Each row was made from one walk, in order. Every step used is in the known rows, and no mark comes twice. Write each row's walk.
Known rows
G > V > L > D > E > C > Q: [-21.0  -0.8 -31.9 -16.8 -18.9   1.0  -4.8 -17.6  20.1  10.3   8.3   1.2
   7.0  10.4 -15.2 -21.8 -17.7  39.2  23.0 -40.3   6.5  -4.3  -4.7 -36.2
   4.7]
L > F: [-21.4   7.2 -28.6  -3.8 -19.2 -10.5  -4.8  -8.6  25.0   7.7  11.3 -30.8
 -15.2  -8.9 -17.4  -1.5 -14.6  14.4  13.9 -30.2  28.4   7.3 -17.1 -33.7
   7.4]
V > E > C: [-27.1  -8.9 -33.9  -5.7  -8.2   0.3  -7.4  -9.7  16.2   9.7  12.1 -22.0
  -9.7  15.7  -4.1 -17.6 -22.9  12.5  11.4 -18.0  28.9  10.6  10.3 -24.0
   6.4]
V > E > D: [-15.8  10.2 -36.0  -9.4 -10.8  -5.3  -7.5  -9.1   8.7  16.6  11.7 -11.8
 -17.7  24.3   1.6   6.6 -17.4   6.1  10.8  -9.0  23.9   7.0  -5.3 -33.3
   7.7]
G > W > E > V > L > D: [-27.2  -0.9 -21.3   0.5 -23.0 -26.1 -20.8 -26.9  -0.3  13.5   6.6 -32.3
 -17.3  16.7  -4.5   3.4  -3.3  17.9   8.3 -24.5 -21.4   3.5 -48.5 -43.5
   9.6]
F > G > V > L > D > E > C: [-20.9  17.9 -26.9 -20.8  -3.6  -6.9  -3.0 -32.9  16.0   6.3  15.3   4.6
   1.5   8.1 -19.8 -25.3 -22.1  32.8  19.9 -49.5  -2.1  -0.7  -8.0 -23.6
   6.7]
G > V > L > D > E > C: [-23.9   9.1 -30.0 -13.6 -15.9  -7.0  -7.9 -23.7  23.4  12.7   9.1  -0.8
   1.9  13.4 -17.8 -20.1 -14.5  35.5  20.8 -44.4   0.0  -2.1 -13.8 -31.5
   7.4]
F > G > W > E > V: [-18.3  -2.4 -20.3   0.2 -16.3 -21.3 -10.8 -26.9  -3.1   6.2   8.8 -46.1
 -25.3  14.1  -3.4   2.4  -7.2   5.6  -5.8 -22.3  -7.6  10.3 -31.7 -27.3
   2.1]
L > V > G > W > E: [-18.6   1.9 -19.7   4.8  -4.3  -5.2  -0.4 -17.2   3.5   6.1   6.0 -42.5
 -17.4  -5.7 -14.1  -3.4 -12.5   5.8  -1.1 -28.0 -10.0   5.7 -26.2 -36.4
  -3.7]
E > D > L > F > G: [-19.6  27.9 -29.1 -18.9 -20.2 -12.2   2.8 -24.6  17.5  11.7  25.3 -14.8
 -21.3   9.0 -17.0  -0.3 -25.4  10.8  14.3 -19.9  28.5  -3.9 -21.6 -25.6
  -0.1]
W > E > V > L: [-21.4  -4.6 -24.9   3.0 -17.7 -29.0 -14.7 -15.8   2.5  12.2  12.6 -35.8
 -22.9  24.0  -3.4   3.8  -5.4  13.1   4.1 -16.4  -4.5  -2.8 -35.3 -30.0
  16.1]
E > D > L > F: [-22.4  19.1 -32.5 -12.8 -32.8 -11.1  -2.8 -15.1  24.6  18.0  19.5 -21.0
 -20.5  13.2 -13.1   5.5 -17.4  13.0  13.1 -14.4  30.6  -4.8 -27.1 -35.0
  -0.8]
G > V: [-11.2   2.3 -28.7   4.8 -20.1 -18.8   4.7  -8.1  21.0   6.8   9.8 -27.6
 -17.0   6.4  -5.3 -10.0 -11.4  21.8   9.4 -39.6  11.1   5.9 -18.1 -27.8
  10.2]
E > D > L > F > G > W: [-19.0  26.1 -26.0 -18.0 -23.9 -11.4   2.9 -32.5  14.5  11.6  19.8 -19.9
 -22.4   3.4 -22.1   4.9 -21.7   8.5  12.5 -22.7  15.0   2.5 -32.3 -33.5
 -12.0]
F > G > W > E > D > L: [-11.5  13.4 -24.7  -1.8 -23.4 -15.2  -5.7 -31.3  -3.9  11.6  10.5 -35.7
 -27.7  20.4  -3.4   1.7 -17.3   7.4   1.8 -15.6   8.1  -4.6 -37.0 -30.7
 -10.7]
E > V > L > F > G: [-27.0  18.0 -24.3 -20.2  -5.2 -25.8  -1.7 -25.4  13.1   8.3  26.1 -15.7
 -18.9   2.5 -24.5   3.2 -17.1  12.3  13.3 -27.7   0.7   5.5 -24.3 -25.3
  15.1]
L > D: [-19.8   2.5 -28.3   2.8 -20.0  -7.1  -8.0  -3.6  19.8   3.3   2.5 -27.1
 -10.2   0.4   2.0  -8.8 -14.0  18.5  17.3 -34.1  21.2   0.1 -14.6 -36.5
  10.4]
W > G > V > L > D: [-13.6   8.7 -21.3   4.4 -11.3 -31.1   7.2 -25.8   9.3  14.0  12.9 -18.5
 -18.1   3.4  -8.2  -1.2 -13.1  25.2  24.4 -42.0 -19.4  -5.6 -25.3 -33.7
  11.6]
W > G > V > E > C: [-23.0  -7.2 -28.0  -0.8  -6.1 -16.0   6.3 -25.8  10.0  17.8  18.7 -23.4
 -18.6  17.6  -5.3 -10.4 -19.2  15.6  10.8 -23.9   2.3  10.6  10.7 -19.7
   3.9]
D > E > C > Q: [-16.0 -14.9 -35.5  -7.6 -23.4  14.4  -8.0  -0.8  22.1   6.1  -0.5 -25.1
  -1.9  10.8 -10.7  -9.1 -17.6  20.4  12.5 -19.2  36.2  -2.9  11.8 -31.3
  -6.3]
V > E: [-20.6   1.8 -30.7  -4.3  -7.3  -7.2  -5.1  -7.0  13.4  12.3  10.1 -19.7
 -14.9   4.6  -0.7  -6.8 -18.4  12.6   8.4 -24.9  23.4  10.7  -1.0 -33.5
   9.0]
E > V > L: [-20.4   0.2 -28.3  -2.1 -17.8 -26.2  -4.8  -7.9  13.7   9.4  15.8 -23.8
 -22.1  20.5  -7.4   8.2  -8.8  13.0  11.2 -20.8  -0.5  -1.4 -28.5 -31.7
  14.5]
D > E > V > L > F > G: [-24.5  25.5 -23.8 -30.2  -6.3 -18.3  -8.3 -30.1  18.6  14.5  21.0  -4.4
 -13.3   1.9 -32.5   7.9 -13.4  16.7   8.5 -30.7  -0.3   3.7 -22.6 -28.8
   8.6]
L > F > G > V: [-17.9  19.5 -24.7 -13.7  -8.8 -19.1   8.7 -26.1  19.7   6.7  22.3 -19.8
 -14.1 -12.1 -21.3 -14.6 -19.2  20.4  10.9 -46.7  13.6  13.1 -16.1 -22.0
  11.2]
E > C > Q: [-18.0 -23.3 -35.4   3.0 -22.5   7.7  -1.8   3.3  17.8  -0.8   5.6 -37.0
  -9.2  11.0  -3.3 -14.8 -20.5  15.3  16.9 -19.0  37.1  -2.4   8.2 -28.2
  -0.5]
L > D > E > V > G > W: [-25.0  10.5 -26.0 -17.8 -24.8  -4.0  -8.7 -15.6  12.1  16.8   6.3 -16.0
  -9.5  15.4 -14.1  14.0  -1.2  10.0   0.4 -27.6 -18.1   6.5 -20.1 -38.5
  -2.8]

Write each row's walk
[-25.9   6.2 -19.5 -10.0 -17.7 -22.1 -12.5 -35.5   3.6  10.3  15.5 -42.7
 -21.6   0.0 -18.1   4.5  -7.7   6.8  -3.2 -24.0  -4.5  17.1 -35.2 -30.1
   2.4] | L > F > G > W > E > V
[-18.0  12.2 -26.4  -2.3 -14.8 -22.9   0.6 -17.3  16.7   9.0  13.0  -9.6
  -9.6   3.7  -8.3 -14.7 -14.4  30.9  23.6 -48.1  -4.0  -0.3 -28.0 -36.2
  17.2] | G > V > L > D
[-26.9  17.5 -27.6 -23.7 -19.6 -17.5 -13.9 -21.0  25.4  20.4  16.1  -9.3
 -11.7   6.3 -29.1  12.7  -5.1  20.4   8.6 -24.5   0.9   3.0 -27.8 -37.4
   8.6] | D > E > V > L > F
[-16.6  27.0 -30.5 -22.6  -9.8 -19.1   9.8 -31.5   6.2  19.9  30.9   2.9
 -21.4  26.0  -1.6 -11.3 -25.8  17.8   5.7 -24.1  11.1   5.8 -10.4 -23.2
   6.4] | F > G > V > E > D > L
[-19.9  16.3 -26.5  -9.7 -12.3 -26.0   3.7 -22.5  23.0  12.6  20.3 -13.7
 -13.0  -7.1 -27.2  -7.9 -14.7  27.2  19.8 -44.0   2.9   7.1 -30.8 -33.5
  14.2] | G > V > L > F
[-14.3  13.6 -34.3 -11.8 -10.9 -14.1   0.8 -18.0  10.8  21.1  17.9  -4.7
 -17.1  27.2  -0.2  -2.1 -16.1  16.0   8.8 -21.3  11.1  12.5  -9.7 -30.4
  12.3] | G > V > E > D
[ -7.8   4.1 -22.3   7.8  -7.8 -34.8  12.1 -22.0   8.4  14.3  12.4 -26.3
 -25.5   6.9 -13.6   4.8 -12.1  18.3  18.6 -35.6 -14.4  -4.8 -23.3 -28.7
   7.1] | W > G > V > L
[ -9.0  10.2 -25.3  -2.0  -8.2 -18.9  10.8 -16.6  13.3   2.3  16.3 -23.6
 -19.0   1.7  -8.3 -14.5 -19.3  18.3   8.6 -44.9  10.7   6.8 -12.4 -20.4
   9.9] | F > G > V
[-20.8  19.6 -29.3  -9.1 -12.7  -2.1  11.1  -9.1  17.7  13.3  24.1 -15.7
 -22.0  19.7  -9.1   3.2 -22.0   6.7   7.3 -11.9   9.3 -13.4 -16.4 -30.8
  -1.0] | E > D > L > V > G
[-38.1  17.9 -27.4 -28.7  -9.6 -10.8   7.5 -38.0  20.6  15.1  38.3  -4.3
  -9.5   2.7 -20.9 -32.8 -31.9  25.8   8.9 -35.0  19.7  15.7   2.9 -17.5
   4.7] | D > L > F > G > V > E > C
[-24.5   5.5 -31.4 -11.2 -14.7   1.4 -15.6 -16.7  21.3   8.3   3.6  -7.0
   1.2  11.0 -16.5 -12.8 -16.3  26.8  22.2 -33.2  12.9  -7.7 -10.0 -34.1
   2.8] | V > L > D > E > C
[-32.4  12.4 -29.4 -26.1   0.5  -7.5   3.2 -35.2  16.4  10.8  31.3  -6.8
  -6.3  -0.3 -22.3 -28.9 -29.8  20.4  11.8 -37.7  17.8  23.9   7.9 -16.9
   9.5] | L > F > G > V > E > C
[-15.3  19.7 -24.0  -9.7  -2.3 -23.1   6.9 -25.4   9.1   2.7  19.0  -5.0
 -10.0  -1.2  -9.9 -20.4 -21.0  28.1  22.3 -53.8  -5.5  -0.1 -22.8 -28.1
  16.7] | F > G > V > L > D
[-22.7  11.4 -21.4  -2.6 -13.2  -4.0  13.7 -13.3  19.5   7.7  15.7 -28.2
 -20.9  -4.0 -16.3  -5.2 -19.1  10.8   3.7 -29.7  -4.6  -2.6 -22.7 -38.7
 -11.3] | D > L > V > G > W
[-14.6   7.7 -27.4  -1.2 -28.7 -10.9   0.3 -21.0  -5.6  19.5  13.0 -35.4
 -25.7  27.7  -7.1  12.1  -9.9   1.9  -0.9  -7.7   1.2  -6.2 -35.4 -31.7
 -11.0] | V > G > W > E > D > L
[-21.2  14.3 -34.4 -13.9 -20.9  -9.5  -3.5 -13.9  13.9  21.6  19.3  -9.2
 -20.5  28.7   2.8   0.7 -21.0  11.9   8.3  -8.1  25.2  -0.7 -11.2 -34.4
   2.3] | V > E > D > L
[-36.0  -9.1 -29.9 -12.8 -10.4   9.9   0.7  -9.7  24.1   8.6  22.3 -15.2
  -6.6   6.6  -2.5 -29.8 -33.9  24.6  11.4 -14.5  27.9   0.3  12.7 -36.6
  -2.7] | D > L > V > E > C > Q
[-22.4  -1.9 -29.3  -4.5 -18.7 -15.6   3.8  -0.1  10.8  11.8  19.5 -30.3
 -21.3  24.5  -6.7  11.2  -8.3   1.4  -0.1 -16.7   2.6   2.3  -8.8 -22.3
  11.5] | E > V > G
[-19.9   6.8 -30.2 -15.2 -18.2  -7.5  -2.5  -5.4  15.6  17.5  12.8 -18.2
 -15.0  22.8 -13.0  16.2  -3.1   6.3  -5.4 -17.5   1.0   0.7  -6.6 -25.5
   4.6] | D > E > V > G
[-26.8  31.9 -30.2 -31.4 -11.0  -9.9  -0.3 -31.6  11.6  20.4  31.4  -1.1
 -17.8   9.1 -14.1  -3.8 -29.2  11.4  11.0 -14.9  26.9   6.7  -9.0 -28.4
   2.8] | V > E > D > L > F > G
[-12.1  -0.2 -26.6   1.8 -14.5  -6.1   7.9  -5.6   8.1   6.4   7.0 -35.1
 -19.1   2.8 -15.2   5.8 -10.9   2.5   7.0 -29.4   1.9   6.4 -16.1 -32.0
  -6.0] | V > G > W
[-10.8   6.1 -27.3   1.2 -11.1 -24.7   5.8 -13.8  16.0   8.9  14.1 -16.8
 -16.8   6.9 -13.4  -8.2 -12.9  24.9  16.9 -42.2  -0.8   1.3 -27.6 -30.7
  14.0] | G > V > L
[-14.2  -4.8 -23.5   7.0 -16.6 -10.1  -1.9 -13.4  -4.4   9.8   4.0 -46.3
 -20.0   4.7 -11.2   3.8  -7.8   3.3   0.2 -26.4  -1.1   5.7 -25.4 -31.9
  -3.4] | V > G > W > E
[-31.5 -12.8 -32.3 -10.7  -0.5  14.6  -3.0  -6.2  20.4   4.7  13.9 -18.5
  -3.5   2.9  -3.4 -25.3 -30.0  19.7  13.4 -17.3  26.8   7.6  19.3 -35.1
   3.3] | L > V > E > C > Q
[-17.2  14.3 -22.6 -10.6 -10.7  -9.5   1.3 -25.4  15.2   2.4  10.9 -31.1
 -16.9 -19.1 -25.7  -2.8 -18.2   9.2  12.3 -39.3  13.2  14.0 -21.5 -32.3
  -4.5] | L > F > G > W
[-24.1   8.1 -18.3  -7.0 -11.4 -27.3 -14.7 -35.2  -7.4   7.6  12.4 -27.9
 -17.5  11.6  -6.0  -2.2 -10.3  14.9   8.1 -30.9 -24.5   2.7 -42.4 -34.7
   8.8] | F > G > W > E > V > L > D
[-24.6   6.4 -17.7   1.5 -15.6  -8.7   3.2 -20.4   7.6  10.4  13.8 -40.3
 -21.3  -2.5 -11.1  -7.5 -14.6  11.2  -3.1 -26.1  -7.8  -1.7 -32.0 -36.9
  -8.9] | D > L > V > G > W > E
[-14.9  10.1 -24.7   0.3  -6.3  -4.2  -2.0 -21.6  -0.3  12.4   8.1 -35.3
 -20.0  14.2 -11.3   9.7 -11.8   0.1   1.7 -14.0  -9.8   0.6 -31.5 -35.6
  -4.1] | L > V > G > W > E > D
[-10.2   0.2 -20.9   7.1 -10.1 -14.0  -7.4 -24.1  -2.9   1.5   1.5 -46.4
 -21.3  -2.5  -6.5  -6.4 -14.1   7.6   2.0 -32.1   6.3   6.8 -27.0 -28.9
  -3.0] | F > G > W > E
[-18.8   5.7 -26.2 -14.3 -22.3  -7.3  -3.2 -12.5  11.6  17.2   7.1 -23.5
 -16.3  19.0 -18.5  20.2   0.4   3.6  -6.4 -21.3 -13.9   6.2 -18.0 -33.6
  -7.2] | D > E > V > G > W
[-26.3  -5.5 -32.7  -7.8 -10.3  -7.2  -0.2 -17.5  17.6  12.6  18.6 -14.6
  -9.7  18.4  -6.8 -23.2 -20.0  21.6   9.2 -30.3  16.8  16.7   6.2 -22.1
   9.8] | G > V > E > C
[-13.5  28.5 -23.2 -20.5  -2.7 -15.8  -1.0 -30.5  13.3   8.4  12.2   6.6
  -3.3  -2.4 -18.0 -14.5 -18.7  32.5  17.6 -55.3  -8.5  -0.8 -20.7 -32.1
   9.6] | F > G > V > L > D > E
[-20.6 -10.8 -23.3   7.9 -29.0 -22.0 -15.7 -17.6   4.5  11.6   3.0 -50.7
 -24.7  19.0  -1.6   8.3   0.2   8.4  -5.7 -16.8  -6.6   9.8 -38.3 -35.0
   2.3] | G > W > E > V
[-13.4  10.5 -33.0  -1.4 -31.6 -11.2  -0.7  -6.9  17.8  13.6  13.0 -23.7
 -24.7  26.8   0.8   5.6 -16.6  11.3  11.4 -12.9  26.9 -11.5 -23.8 -32.7
  -0.9] | E > D > L
[-16.6  16.3 -27.0  -8.3 -19.1 -25.9  10.0 -30.4   7.5  32.1  24.0 -10.6
 -28.8  29.9   0.8   7.6 -17.7  14.4   6.8 -13.0  -2.6  -1.4 -12.0 -28.9
   1.0] | W > G > V > E > D > L
